Each row was made from one small tree. The marks that hang from a mark follow it in brackets, in the order of their numbers. Every link used is in the known rows. Write each row's tree.
Known rows
Q337{Q323{Q296 Q427}}: [-.18, .20, -.21, -.14, .13, -.14, -.02, .05, -.10, -.17, -.11, .13, -.16, -.13, -.09, -.49, -.14, -.11, .30, -.16, -.37, -.34, .20, .20, -.31, .02]
Q427{Q323{Q296{Q630{Q809} Q816} Q337}}: [-.17, -.11, .05, -.02, -.03, -.01, .36, -.27, .35, .47, .10, .45, .14, .13, .04, .14, -.09, -.01, .00, .32, .04, .43, .04, .08, -.09, .02]
Q296{Q630{Q809} Q816}: [.00, .13, -.21, .25, .08, .00, .25, -.03, -.27, -.01, -.01, .23, -.07, .26, .18, .34, .17, .22, -.21, .32, .37, .40, .26, -.30, -.17, .30]
Q323{Q296 Q337}: [.27, .06, .14, -.07, -.05, -.09, -.22, .10, .16, .02, .02, -.16, -.13, -.29, -.17, -.18, -.09, -.51, .03, -.09, -.28, -.33, -.10, .29, -.06, .06]
Q809{Q630{Q816}}: [.20, .10, -.31, .13, -.09, -.04, .11, .25, .01, -.22, .01, -.27, -.06, -.15, .03, .08, .12, .05, -.46, -.22, .38, -.18, .06, .01, .33, .12]
Q337{Q323}: [-.16, .27, -.24, .11, .16, -.01, .15, .18, -.18, -.49, -.35, -.18, -.18, .02, -.07, -.28, .08, .11, .03, -.08, .08, -.41, .29, .02, -.31, .05]
Q630{Q296{Q816} Q809}: [-.06, .11, -.25, -.21, .12, -.12, .18, .00, -.14, -.23, .09, -.16, -.10, .27, .57, .19, -.11, .08, -.10, .22, .15, .05, -.07, -.28, -.35, .29]
Q337{Q323{Q296}}: [-.14, .38, -.08, -.07, .12, -.14, -.02, .12, -.11, -.21, -.17, .01, -.20, .02, -.03, -.41, .01, -.28, .17, .09, -.19, -.42, .22, .07, -.23, .00]
Q427{Q323{Q296{Q630}}}: [-.05, .20, .15, .15, -.04, -.06, .24, .07, .15, .13, -.05, .28, .01, .14, -.04, .00, .13, -.37, .26, .28, .26, .07, .17, .04, .00, .01]
Q621{Q337 Q427}: [.44, -.11, .10, .24, .26, -.03, -.34, .41, .05, -.75, -.05, -.12, .02, -.07, -.17, .07, .10, -.25, -.22, -.03, .73, -.51, .13, -.26, -.23, -.19]
Q809{Q630}: [.22, .05, -.21, .14, -.10, -.16, .03, .35, -.08, -.31, .03, -.19, -.14, -.30, -.17, -.04, .13, -.03, -.31, -.02, .43, -.36, .02, .09, .01, .20]
Q630{Q809 Q816{Q296 Q463}}: [-.29, .25, -.11, -.36, -.03, .31, .12, -.06, -.45, .41, .05, -.32, .00, .27, .12, .12, .07, .47, -.05, -.40, -.45, .05, -.20, -.45, .60, .04]
Q809{Q630{Q296{Q816}}}: [.14, -.14, -.31, .10, -.14, -.24, .00, .08, .03, -.40, .13, -.25, -.06, -.12, .26, .19, -.07, .10, -.36, .27, .45, -.03, -.13, .00, -.30, .25]
Q323{Q296 Q337 Q427}: [.21, -.12, .05, -.16, -.07, -.14, -.20, .00, .18, .01, .08, -.03, -.07, -.45, -.26, -.26, -.23, -.33, .20, -.31, -.48, -.21, -.13, .43, -.12, .06]
Q809{Q630{Q296 Q816{Q463}}}: [.03, -.24, -.02, -.24, -.21, -.03, .01, .16, -.07, -.14, .17, -.53, .04, -.04, .36, -.01, .07, .07, -.37, -.21, .10, -.05, -.38, .09, .30, .06]
Q630{Q296}: [.16, .15, -.07, -.10, .02, -.18, -.02, .20, -.08, -.47, -.05, -.44, -.19, .05, .36, -.01, .01, -.26, .04, .02, .15, -.29, -.07, .01, -.24, .17]
Q463{Q816{Q296}}: [.23, .40, -.13, .23, -.02, -.01, -.18, .31, -.25, -.20, -.40, -.29, -.22, -.12, -.27, .18, .24, .47, .21, .15, -.07, -.35, .02, -.18, -.15, .06]
Q809{Q630{Q816{Q296}}}: [.05, .21, -.45, .11, -.14, -.02, .04, .05, -.07, .11, .06, -.32, -.08, -.16, -.13, .10, .11, .37, -.39, -.23, .05, -.16, -.10, -.18, .47, .06]
Q323{Q296{Q816{Q463}} Q337 Q427}: [.04, -.41, .26, -.05, -.17, .08, -.33, -.31, -.08, .27, .11, .05, .12, -.44, -.23, -.08, -.47, .05, .23, -.21, -.56, .13, -.19, .31, -.02, .07]
Q621{Q427{Q323{Q296{Q816} Q337}}}: [.02, -.21, .25, .15, .05, .02, -.27, -.38, .49, -.06, .04, .23, .18, -.16, -.21, .10, -.37, -.18, .25, .18, .13, -.13, .13, .08, -.20, -.27]
Q621{Q337 Q427{Q323{Q296{Q630{Q816}}}}}: [.21, -.05, .25, .20, .19, .04, -.07, .13, .46, -.15, .07, .29, .25, .25, .04, .17, .17, -.44, -.17, .13, .72, .06, .17, -.18, .21, -.46]
Q816{Q296{Q630} Q463}: [-.07, .04, .08, .21, -.20, .15, -.09, -.08, -.47, .24, -.03, -.15, -.06, .01, -.23, .13, .29, .33, .11, .00, -.13, .19, -.14, -.16, .20, .12]
Q463{Q816}: [.36, .24, .02, .22, .07, -.05, -.15, .52, -.14, -.54, -.44, -.22, -.19, -.10, -.14, .12, .20, .15, .12, .16, .28, -.41, .19, .00, -.25, .10]
Q427{Q323{Q296{Q630{Q809 Q816}} Q337}}: [-.17, .01, .09, -.26, .02, .09, .45, -.12, .46, .57, .10, .24, .12, .26, .14, -.03, .09, -.23, -.11, -.10, -.10, .35, -.05, .14, .36, -.11]
Q323{Q296{Q630} Q337 Q427}: [.23, -.24, .05, .08, -.10, -.18, -.11, -.04, .17, .15, .12, .18, -.05, -.34, -.23, -.18, .04, -.27, .13, -.12, -.31, .23, -.09, .48, -.13, .03]
Q816{Q296 Q463}: [-.10, .16, .04, .00, -.15, .17, -.18, .00, -.51, .10, -.11, -.37, -.07, -.09, -.21, .04, .02, .32, .18, -.19, -.31, -.23, -.18, -.23, .21, .12]
Q809{Q630{Q296 Q816}}: [.16, -.01, -.29, -.12, -.11, -.20, .12, .22, .13, -.31, .14, -.48, -.06, .00, .42, .06, .09, -.06, -.46, -.13, .31, -.12, -.20, .08, .15, .11]

Write each row's tree
[-.17, .34, -.17, .16, .09, -.08, -.03, -.14, -.14, -.15, -.15, .14, -.10, .09, .04, -.14, -.19, -.04, .12, .28, -.10, -.18, .31, -.06, -.37, .08]  Q337{Q323{Q296{Q816}}}
[.20, -.03, .30, .02, .19, -.01, -.23, .29, .37, -.36, .03, .20, .15, .01, -.15, -.02, -.07, -.53, .07, .14, .59, -.53, .10, -.16, -.12, -.34]  Q621{Q337 Q427{Q323{Q296}}}
[-.02, -.01, .14, .10, -.10, .08, .25, -.16, .52, .38, -.03, .11, .13, .05, -.02, .02, .05, -.28, -.01, -.05, -.01, .22, .01, .29, .32, -.17]  Q427{Q323{Q296{Q630{Q816}} Q337}}
[-.13, .09, -.17, .06, .11, -.19, .09, -.01, -.10, -.06, -.07, .35, -.15, -.02, -.08, -.38, .10, -.07, .25, .07, -.22, .12, .24, .28, -.34, .01]  Q337{Q323{Q296{Q630} Q427}}
[-.09, -.02, -.15, -.02, -.27, .16, -.05, .00, -.31, .25, .11, -.41, .02, -.18, -.18, .07, .09, .48, -.27, -.34, -.11, -.06, -.27, -.16, .64, .02]  Q809{Q630{Q816{Q296 Q463}}}
[-.16, -.02, .15, -.24, .02, -.05, .38, -.02, .38, .42, .09, .31, .05, .11, -.06, -.11, .11, -.26, .04, .12, -.04, .18, -.09, .19, .01, -.03]  Q427{Q323{Q296{Q630{Q809}} Q337}}
[-.35, -.08, -.02, -.06, .00, .07, -.13, -.28, -.33, .05, -.08, .18, .04, -.11, -.08, -.28, -.35, .27, .35, -.05, -.46, .02, .12, .08, -.29, .05]  Q337{Q323{Q296{Q816{Q463}} Q427}}
[-.03, .03, .21, -.12, -.08, .01, .09, .02, .42, .15, -.10, -.05, .02, -.20, -.22, -.20, -.20, -.37, .23, -.05, -.14, -.36, -.04, .28, .04, -.04]  Q427{Q323{Q296 Q337}}
[-.23, .14, -.28, .06, .10, -.11, -.04, -.21, -.14, -.14, -.11, .27, -.07, -.11, -.03, -.25, -.34, .17, .26, .06, -.29, -.07, .29, .05, -.44, .11]  Q337{Q323{Q296{Q816} Q427}}
[.00, -.14, .10, .01, -.12, .05, -.13, -.09, -.28, -.25, -.01, -.39, .00, .06, .39, .21, -.20, .12, .08, .15, .07, .06, -.15, -.12, -.19, .18]  Q630{Q296{Q816{Q463}}}
[.01, -.29, .49, .11, .06, .18, -.35, -.03, .15, -.16, .07, .24, .33, .05, -.16, .17, -.29, -.15, .11, .23, .52, -.17, .03, -.30, -.06, -.32]  Q621{Q337 Q427{Q323{Q296{Q816{Q463}}}}}
[-.11, -.41, .50, -.01, -.05, .19, -.37, -.43, .28, .11, .06, .15, .30, -.19, -.27, .06, -.44, -.05, .33, .11, -.05, -.04, -.03, .08, -.02, -.29]  Q621{Q427{Q323{Q296{Q816{Q463}} Q337}}}
[-.03, -.26, .30, .14, .22, .07, -.50, -.03, -.08, -.38, .00, .17, .15, .04, -.14, -.12, -.19, -.04, -.08, .25, .21, -.21, .11, -.21, -.34, -.33]  Q621{Q337{Q323{Q296{Q816{Q463}}}} Q427}
[.25, .27, -.12, .45, -.03, -.07, -.09, .24, -.22, -.09, -.38, -.07, -.22, .01, -.27, .28, .48, .52, .10, .36, .12, .08, .05, -.12, -.16, .05]  Q463{Q816{Q296{Q630}}}
[-.23, -.26, .41, -.03, -.22, .22, -.06, -.31, .20, .35, -.06, .03, .22, -.21, -.21, .00, -.42, .01, .26, .07, -.22, .00, -.13, .17, .11, -.02]  Q427{Q323{Q296{Q816{Q463}} Q337}}
[-.14, .49, -.41, -.25, .09, .10, .22, .00, -.24, .24, .02, -.23, -.14, .29, .17, .16, .10, .33, -.13, -.33, -.25, -.05, -.02, -.45, .40, .08]  Q630{Q809 Q816{Q296}}
[.14, .02, .08, .04, .33, -.13, -.39, .28, .12, -.59, -.05, .11, -.02, .03, -.15, -.31, .02, -.41, -.11, .13, .32, -.58, .19, -.09, -.41, -.37]  Q621{Q337{Q323{Q296}} Q427}
[.15, -.09, .22, .22, .17, .04, -.26, .03, .35, -.32, .03, .31, .22, .05, -.12, .22, -.29, -.27, .01, .34, .71, -.30, .21, -.31, -.22, -.28]  Q621{Q337 Q427{Q323{Q296{Q816}}}}
[.06, -.16, .34, -.09, .08, -.05, -.23, -.12, .50, -.09, .05, .10, .12, -.20, -.28, -.16, -.21, -.43, .32, -.04, .04, -.39, .02, .22, -.10, -.33]  Q621{Q427{Q323{Q296 Q337}}}
[-.22, .07, -.02, -.10, -.05, .13, .11, -.02, -.52, .40, .08, -.04, -.06, .22, -.07, .10, .32, .40, -.01, -.02, -.23, .30, -.19, -.30, .23, .14]  Q816{Q296{Q630{Q809}} Q463}
[.00, -.36, -.01, -.02, -.26, -.09, -.10, -.01, -.18, -.24, .16, -.33, .04, -.18, .24, .15, -.14, .25, -.28, .19, .24, .06, -.32, .03, -.11, .22]  Q809{Q630{Q296{Q816{Q463}}}}
[.07, -.39, .25, -.09, -.19, .13, -.13, -.21, .05, .43, .15, .01, .12, -.21, -.10, -.10, -.02, -.11, .07, -.41, -.54, .48, -.19, .43, .38, -.09]  Q323{Q296{Q630{Q816{Q463}}} Q337 Q427}
[.03, -.51, .26, .16, -.21, .07, -.28, -.38, -.02, .36, .15, .24, .15, -.34, -.23, .01, -.18, .10, .16, .01, -.41, .54, -.16, .35, -.07, .08]  Q323{Q296{Q630 Q816{Q463}} Q337 Q427}
[-.15, .03, .06, -.59, .05, .08, .18, .09, -.25, .01, .15, -.42, -.01, .40, .66, .08, .02, .01, -.12, -.29, -.19, .07, -.28, -.17, .28, .09]  Q630{Q296 Q809 Q816{Q463}}
[.04, -.26, -.10, -.03, .02, -.11, .04, -.26, .11, .39, .23, .45, .00, -.12, -.03, .05, -.12, .04, -.02, .09, -.32, .58, -.05, .22, -.21, .16]  Q323{Q296{Q630{Q809} Q816} Q337 Q427}
[.09, .31, -.17, .11, .07, -.09, .10, .28, -.28, .10, -.24, .05, -.21, .17, -.11, .26, .54, .60, .01, .34, .00, .19, -.02, -.26, -.15, .09]  Q463{Q816{Q296{Q630{Q809}}}}
[.01, .26, -.22, .02, .15, .05, .39, .12, -.13, .06, .01, .02, -.05, .39, .30, .20, .35, .02, -.28, -.10, .27, .31, .20, -.21, .26, .14]  Q296{Q630{Q809 Q816}}
[-.01, -.09, .25, .10, -.11, -.05, .16, -.06, .44, .25, -.05, .20, .08, -.07, -.20, -.09, .07, -.35, .13, .14, .04, .07, -.01, .35, .02, -.06]  Q427{Q323{Q296{Q630} Q337}}
[-.09, .31, -.30, .03, .04, -.03, .24, .00, -.32, .24, .05, .05, -.15, .25, -.03, .14, .37, .29, -.10, .09, -.01, .22, -.04, -.33, .06, .15]  Q816{Q296{Q630{Q809}}}
[-.16, .15, -.26, .06, .10, -.06, .17, -.11, .00, .04, -.07, .27, -.08, .13, .11, -.26, .11, .01, .10, -.16, -.25, .27, .26, .21, .00, -.10]  Q337{Q323{Q296{Q630{Q816}} Q427}}
[.07, -.12, -.11, -.29, .04, -.06, .18, -.10, .23, .48, .26, .24, .03, .02, .10, -.08, .05, -.16, -.11, -.33, -.45, .49, -.11, .30, .25, -.01]  Q323{Q296{Q630{Q809 Q816}} Q337 Q427}
[-.01, -.09, -.30, .08, .25, -.02, .09, .39, .01, -.63, -.25, -.06, -.07, -.15, -.19, -.35, -.03, .27, -.13, -.29, .18, -.44, .14, .04, -.40, -.03]  Q621{Q337{Q323{Q427}}}
[-.17, -.36, .43, .16, -.24, .20, .03, -.38, .20, .48, -.02, .26, .23, -.11, -.20, .08, -.15, .04, .17, .27, -.06, .42, -.07, .22, .06, -.05]  Q427{Q323{Q296{Q630 Q816{Q463}} Q337}}
[-.31, .19, -.32, -.27, .22, -.08, .36, -.09, -.06, .24, .07, .40, -.05, .33, .26, -.28, .17, .03, .00, -.17, -.37, .39, .19, .05, .01, -.06]  Q337{Q323{Q296{Q630{Q809 Q816}} Q427}}
[.21, -.17, .24, .46, .14, -.03, -.16, -.04, .38, -.21, .05, .51, .25, .16, -.08, .31, -.01, -.23, -.06, .54, .88, .15, .25, -.25, -.24, -.27]  Q621{Q337 Q427{Q323{Q296{Q630 Q816}}}}
[-.10, .21, -.03, -.03, -.11, .30, -.06, -.09, -.40, .21, -.06, -.44, .00, .08, -.04, .12, .02, .41, .05, -.37, -.34, -.06, -.13, -.28, .56, .01]  Q630{Q816{Q296 Q463}}
[-.02, .25, -.25, -.44, .14, -.06, .30, .15, -.02, -.17, .09, -.38, -.09, .41, .74, .07, .08, -.12, -.20, -.21, .02, -.04, -.11, -.20, .11, .11]  Q630{Q296 Q809 Q816}
[-.16, -.11, .05, -.32, .01, .05, .04, -.07, -.34, -.07, .14, -.25, .00, .27, .52, .15, -.17, .18, -.05, .13, -.05, .17, -.24, -.27, -.16, .23]  Q630{Q296{Q816{Q463}} Q809}
[-.10, .01, .07, -.11, .03, .22, .28, .06, -.34, .24, .04, -.04, .04, .36, .26, .18, .34, .13, -.21, -.18, .05, .44, .01, -.21, .47, .07]  Q296{Q630{Q809 Q816{Q463}}}
[.22, -.17, -.01, .04, -.07, -.04, -.05, -.16, .26, .27, .14, .10, .01, -.19, -.06, -.06, -.01, -.23, -.01, -.31, -.35, .36, -.04, .41, .21, -.05]  Q323{Q296{Q630{Q816}} Q337 Q427}
